Each row was made from one walk, in order. Every step used is in the known rows, and no mark comes twice. Write each row's walk.
Known rows
gatakip paru: [ 1.15  1.69 -1.15 -0.77 -0.40 -0.10  0.22 -3.31  0.32  0.86 -0.41 -0.43
  0.62  0.90  0.42  0.73 -1.75 -2.88  1.41 -1.38  3.03]
sepef tukat: [ 1.82  1.18  0.87 -0.53 -1.11 -0.02 -1.01 -1.37 -0.16 -2.87 -0.39 -0.80
  1.20  0.62  0.58  0.40  0.68  0.76  0.70 -0.91 -0.52]
gatakip paru nelaze: [-0.05  2.50 -1.06 -1.21  0.31 -0.39 -2.17 -1.09  0.60  1.28 -0.06  0.80
  0.08  1.97  1.03  0.64 -2.85 -1.17 -0.15 -0.51  3.38]
gatakip tukat nufet: [-0.87  0.75 -1.07 -0.63 -1.14 -1.10  2.08  0.61 -0.97 -0.49  0.07 -1.29
  0.18 -0.18  0.28 -0.40  0.98 -1.94  0.93 -0.54 -1.13]
tukat besod paru sepef: [ 1.69 -0.43  0.21 -0.04  2.15  0.95 -0.08  0.29  1.12  0.69  0.37  0.04
 -0.35 -0.13  1.15  0.58  1.33  4.43 -0.34  0.59 -1.45]
gatakip tukat: [ 0.06  2.40 -0.13 -0.41  0.68 -0.79  0.50 -0.74 -1.08 -0.91  0.03 -0.31
  1.09  0.24 -0.01  0.07  0.27 -0.89  1.69 -0.38  0.12]
nelaze tukat nufet paru: [-2.86 -2.66 -1.57  1.49 -2.49  0.01  3.78  1.04 -0.49  1.31 -0.44 -1.11
 -1.30 -1.37 -1.86 -1.18 -0.19 -3.01 -1.43 -0.90 -0.97]
nelaze tukat besod paru: [-1.60 -1.31 -0.68  1.05  2.06  0.01  0.94 -0.43 -0.31 -0.23 -0.81  0.77
  0.82 -1.47 -0.64  0.03  0.78  1.51  0.84 -0.23  0.19]
nelaze paru sepef: [ 1.64  1.25  0.04 -0.86 -0.32  1.40  0.58  0.40  0.47  1.19  0.55  0.24
 -0.74 -0.24  0.40 -0.84  0.42  0.39 -1.29  0.77 -0.29]
nufet tukat besod: [-0.03  0.40 -0.17 -1.39 -0.68 -0.03 -2.78 -1.89 -0.96 -2.55  0.76 -1.42
  0.48 -0.67 -1.49  0.57 -0.79  1.92  1.17 -1.10 -1.91]
besod paru: [ 1.43  0.66 -0.23  0.12  1.27  0.12  3.16 -1.17  0.90  0.95 -0.79  0.57
  0.64  0.86  0.43 -0.51  1.66 -0.18  0.55 -0.43  0.63]
nelaze tukat besod paru sepef: [-0.56 -1.36 -0.34  1.37  2.14  1.05  0.95  1.38  0.04 -0.81 -0.04  0.19
 -0.22 -1.66 -0.26  0.11  1.57  3.67 -0.70  0.88 -0.19]
tukat nufet: [ 1.06  0.11 -0.89 -0.95 -2.53 -0.55  2.18 -0.05  0.39 -0.07  0.05 -1.36
 -0.64  1.06  0.60 -0.17  0.34 -0.62 -0.34 -1.39 -1.54]
sepef tukat besod: [ 1.19  0.29  0.97 -1.10 -0.28 -0.21 -4.15 -1.73 -0.38 -2.74  0.08 -0.66
  1.37 -0.23  0.65  1.66 -0.08  3.22  1.43 -0.88 -2.14]
paru gatakip tukat: [ 0.57  1.47  1.65 -0.07  0.59 -1.17 -1.35 -0.53 -0.87 -0.70  0.44  1.14
  0.94  0.55 -0.19  0.30 -0.68 -2.34  1.83  0.58  1.33]
paru gatakip: [ 2.41  0.68  1.79 -0.21 -0.76 -0.67 -1.37 -1.27  0.34 -0.20  0.40  1.23
  0.24  1.71 -0.05  0.39 -1.60 -1.01  0.55 -0.29  0.75]
besod paru gatakip tukat nufet: [-1.13 -1.09  0.67  0.38  0.84 -1.15  2.60  1.05 -0.25  1.42 -0.42  1.01
  0.22 -0.13  0.20 -0.90  1.40 -4.45  1.36  1.34  1.30]
nufet paru sepef: [ 1.45  0.01  0.06  0.65 -0.55  1.30  1.21  0.28  0.95  1.72  0.76 -1.15
 -1.70  0.47 -0.22 -0.30 -0.12  1.59 -2.17  0.09 -1.51]
paru sepef tukat: [ 3.22  1.30  1.19 -0.08 -1.02  0.99 -0.78  0.75  0.15 -3.44  0.39 -1.45
  0.13  0.48  1.08  0.46  1.40  3.05 -0.82  0.20 -0.99]
sepef tukat nufet: [ 0.78 -0.41 -0.05 -0.75 -3.00 -0.45  0.59  0.17 -0.08 -2.30 -0.36 -1.82
  0.24  0.22  0.84 -0.07  1.19 -0.14  0.11 -1.08 -1.73]
nelaze tukat: [-0.04  0.43 -0.59  0.94 -0.78 -0.11  1.65 -0.01 -0.89 -2.03 -0.40 -0.04
  0.46 -0.13 -0.89 -0.24 -0.29 -0.34 -0.26 -0.93  0.77]

Write each row's walk
[-0.20  0.53  1.70 -0.72  1.34 -1.33 -4.80 -1.16 -1.06 -0.43  0.88  1.24
  1.03 -0.37 -0.14  1.39 -1.51 -0.16  2.48  0.65 -0.24] -> paru gatakip tukat besod
[ 0.27 -1.59 -0.62  0.47 -2.43  0.94  2.79  1.82  1.01  2.15  0.70 -1.97
 -2.55  0.06  0.11 -0.77  0.49  0.51 -2.79 -0.01 -2.65] -> tukat nufet paru sepef
[-0.44 -0.21  0.92 -0.18 -1.25 -1.59  0.14  0.81 -0.85 -0.18  0.43  0.14
  0.00  0.15  0.12 -0.10 -0.26 -3.93  1.16  0.45  0.24] -> paru gatakip tukat nufet
[-2.63 -0.28 -1.36  0.38 -1.70 -0.81  0.94  3.69 -0.51 -0.99 -0.01  0.00
 -1.15  0.53 -0.18 -0.80 -0.44  0.33 -2.29 -0.30 -0.17] -> paru nelaze tukat nufet
[ 1.07  0.30  1.51 -1.09 -0.37  0.01 -1.67 -1.36  0.25  2.05  0.13  2.18
  0.24  0.34 -0.53 -0.65 -1.65 -3.59  0.50  0.71  1.39] -> nelaze paru gatakip
[ 2.43  0.62  0.09  0.48  1.35  1.09  3.26  0.73  1.20  0.41 -0.13 -0.08
 -0.49  0.71  0.97 -0.56  2.16  2.22 -1.12  0.61  0.03] -> besod paru sepef
[ 0.86 -0.98  1.71  0.50 -0.72 -0.10 -0.60 -1.52  0.70  2.54  0.35  0.98
 -0.55  0.87 -1.06 -0.08 -2.17 -2.38 -0.27  0.09  0.13] -> nufet paru gatakip
[ 1.04 -0.36 -0.66 -0.51 -2.68  0.82  0.38  0.25  0.30 -1.61 -0.04 -2.36
 -0.53 -0.23  1.37  0.56  0.40 -1.71 -0.43 -0.13  1.49] -> gatakip paru sepef tukat nufet
[-2.14  1.38 -1.63  0.39  0.33 -0.25 -1.09  0.21 -0.56 -0.04 -0.52  1.11
  0.22  0.40 -0.43  0.21 -2.64 -2.00 -0.40 -0.25  4.49] -> gatakip paru nelaze tukat
[ 2.11 -0.32  1.63  0.39  1.16 -0.34  1.26 -1.00  0.95  1.30 -0.42  1.97
  0.46  1.15  0.05 -0.32  0.07 -1.77  0.63  0.58  1.92] -> besod paru gatakip
[-1.87 -2.73 -1.29  1.93 -2.33  1.04  3.79  2.92 -0.14  0.73  0.37 -1.79
 -2.45 -1.48 -1.32 -1.20  0.60 -0.66 -3.01  0.16 -1.52] -> nelaze tukat nufet paru sepef
[ 0.58 -0.15 -0.16 -0.57  1.94 -0.02  0.02 -1.65  0.77  1.21 -0.40  0.57
  0.76  0.05  0.64  0.53  0.74  2.34  1.31 -0.50 -0.97] -> tukat besod paru
[ 0.49 -0.57  0.69 -0.38  1.56  0.13 -1.67 -1.59  0.35 -1.23 -0.84  0.08
  1.59 -0.56  0.60  0.92  1.52  2.25  1.77 -0.04 -1.02] -> sepef tukat besod paru
[-0.85 -1.49 -1.08 -0.07 -2.58 -0.08  2.66 -0.31  0.70  2.74 -0.04 -1.44
 -1.43  0.32 -0.49 -0.74 -0.14 -1.88 -1.09 -1.24 -2.26] -> tukat nufet paru
[-3.13 -1.20 -1.56  1.04  0.25 -0.45  3.41  3.98  0.10  0.54 -0.88  0.86
 -0.85  0.20 -0.10 -1.58  1.17 -0.63 -2.03  0.45  0.96] -> besod paru nelaze tukat nufet
[ 2.64  0.28  1.02  0.77  1.03  1.34  1.77  0.85  0.80 -1.92 -0.42 -0.53
  0.34  0.03  1.12 -0.33  3.19  2.34 -0.66  1.08  0.12] -> besod paru sepef tukat
[-1.86  0.38 -0.72  1.38  2.03 -0.12  1.78  2.27  0.04  0.12 -0.93  1.92
  0.07  0.40 -0.34 -1.20  0.78  0.37 -1.40  0.74  2.19] -> besod paru nelaze tukat
[ 1.23 -1.43  0.26  0.42 -0.88  0.98  3.43  2.38  0.86 -1.46 -0.48 -1.55
 -0.67 -0.23  1.26 -0.69  3.81  1.03 -1.29  0.81 -1.08] -> besod paru sepef tukat nufet
[-3.85 -1.13 -0.66  0.82  0.79 -0.08 -3.59  1.43 -0.49  1.58  0.38  0.99
 -0.85 -0.68 -1.43  0.17 -2.56  2.40 -1.61  0.18 -1.31] -> nufet paru nelaze tukat besod
[-2.99  0.47 -1.49 -0.30  1.12 -0.47 -4.50 -0.29 -0.62  0.15 -0.08  1.27
  0.35 -0.40 -0.30  1.29 -3.37  0.35  0.37 -0.27  3.12] -> gatakip paru nelaze tukat besod
[ 2.38  1.57 -0.70 -0.43 -0.31  0.88  0.29 -1.28  0.62  0.18  0.32 -0.90
 -0.46  0.94  0.94  0.82 -1.10 -0.64 -0.15 -0.27  2.73] -> gatakip paru sepef
[-1.41  0.57 -0.24 -0.38  3.35 -0.60 -0.24 -1.07 -0.50  0.73 -0.35  0.58
  1.49 -1.03  0.42  0.44  1.57  0.52  2.69  0.46 -0.39] -> gatakip tukat besod paru
[-1.81  0.09  1.52 -1.53  1.80 -0.67 -5.21 -1.45 -1.27  1.81  0.58  2.49
  1.15 -1.57 -0.66  0.38 -1.64 -3.04  2.68  1.59  0.25] -> nelaze paru gatakip tukat besod
[-2.93 -0.17 -0.69  1.43  0.13  0.14 -0.16  1.92 -0.37  1.26 -0.12  1.00
 -0.98  0.06 -1.53 -1.00 -1.61  0.01 -2.49  0.14  0.23] -> nufet paru nelaze tukat
[-0.74 -0.48 -0.38 -0.63  1.34  0.32 -0.15 -1.75 -0.29 -1.05  0.00 -0.61
  0.71 -0.96 -1.40 -0.31  1.01  1.33  1.35 -0.26 -0.94] -> nufet tukat besod paru
[ 2.22  0.26  1.35 -0.66 -0.35  0.84 -4.17  0.17 -0.01 -3.19  0.84 -1.32
  0.23 -0.29  1.30  1.50  0.66  5.56 -0.14  0.18 -2.51] -> paru sepef tukat besod
[-1.94 -1.12  1.59  0.00  1.43 -0.80 -4.33 -1.53 -0.82  2.24  0.78  1.17
  0.33 -1.04 -1.10  0.80 -2.23 -1.59  1.83  0.98 -0.82] -> nufet paru gatakip tukat besod
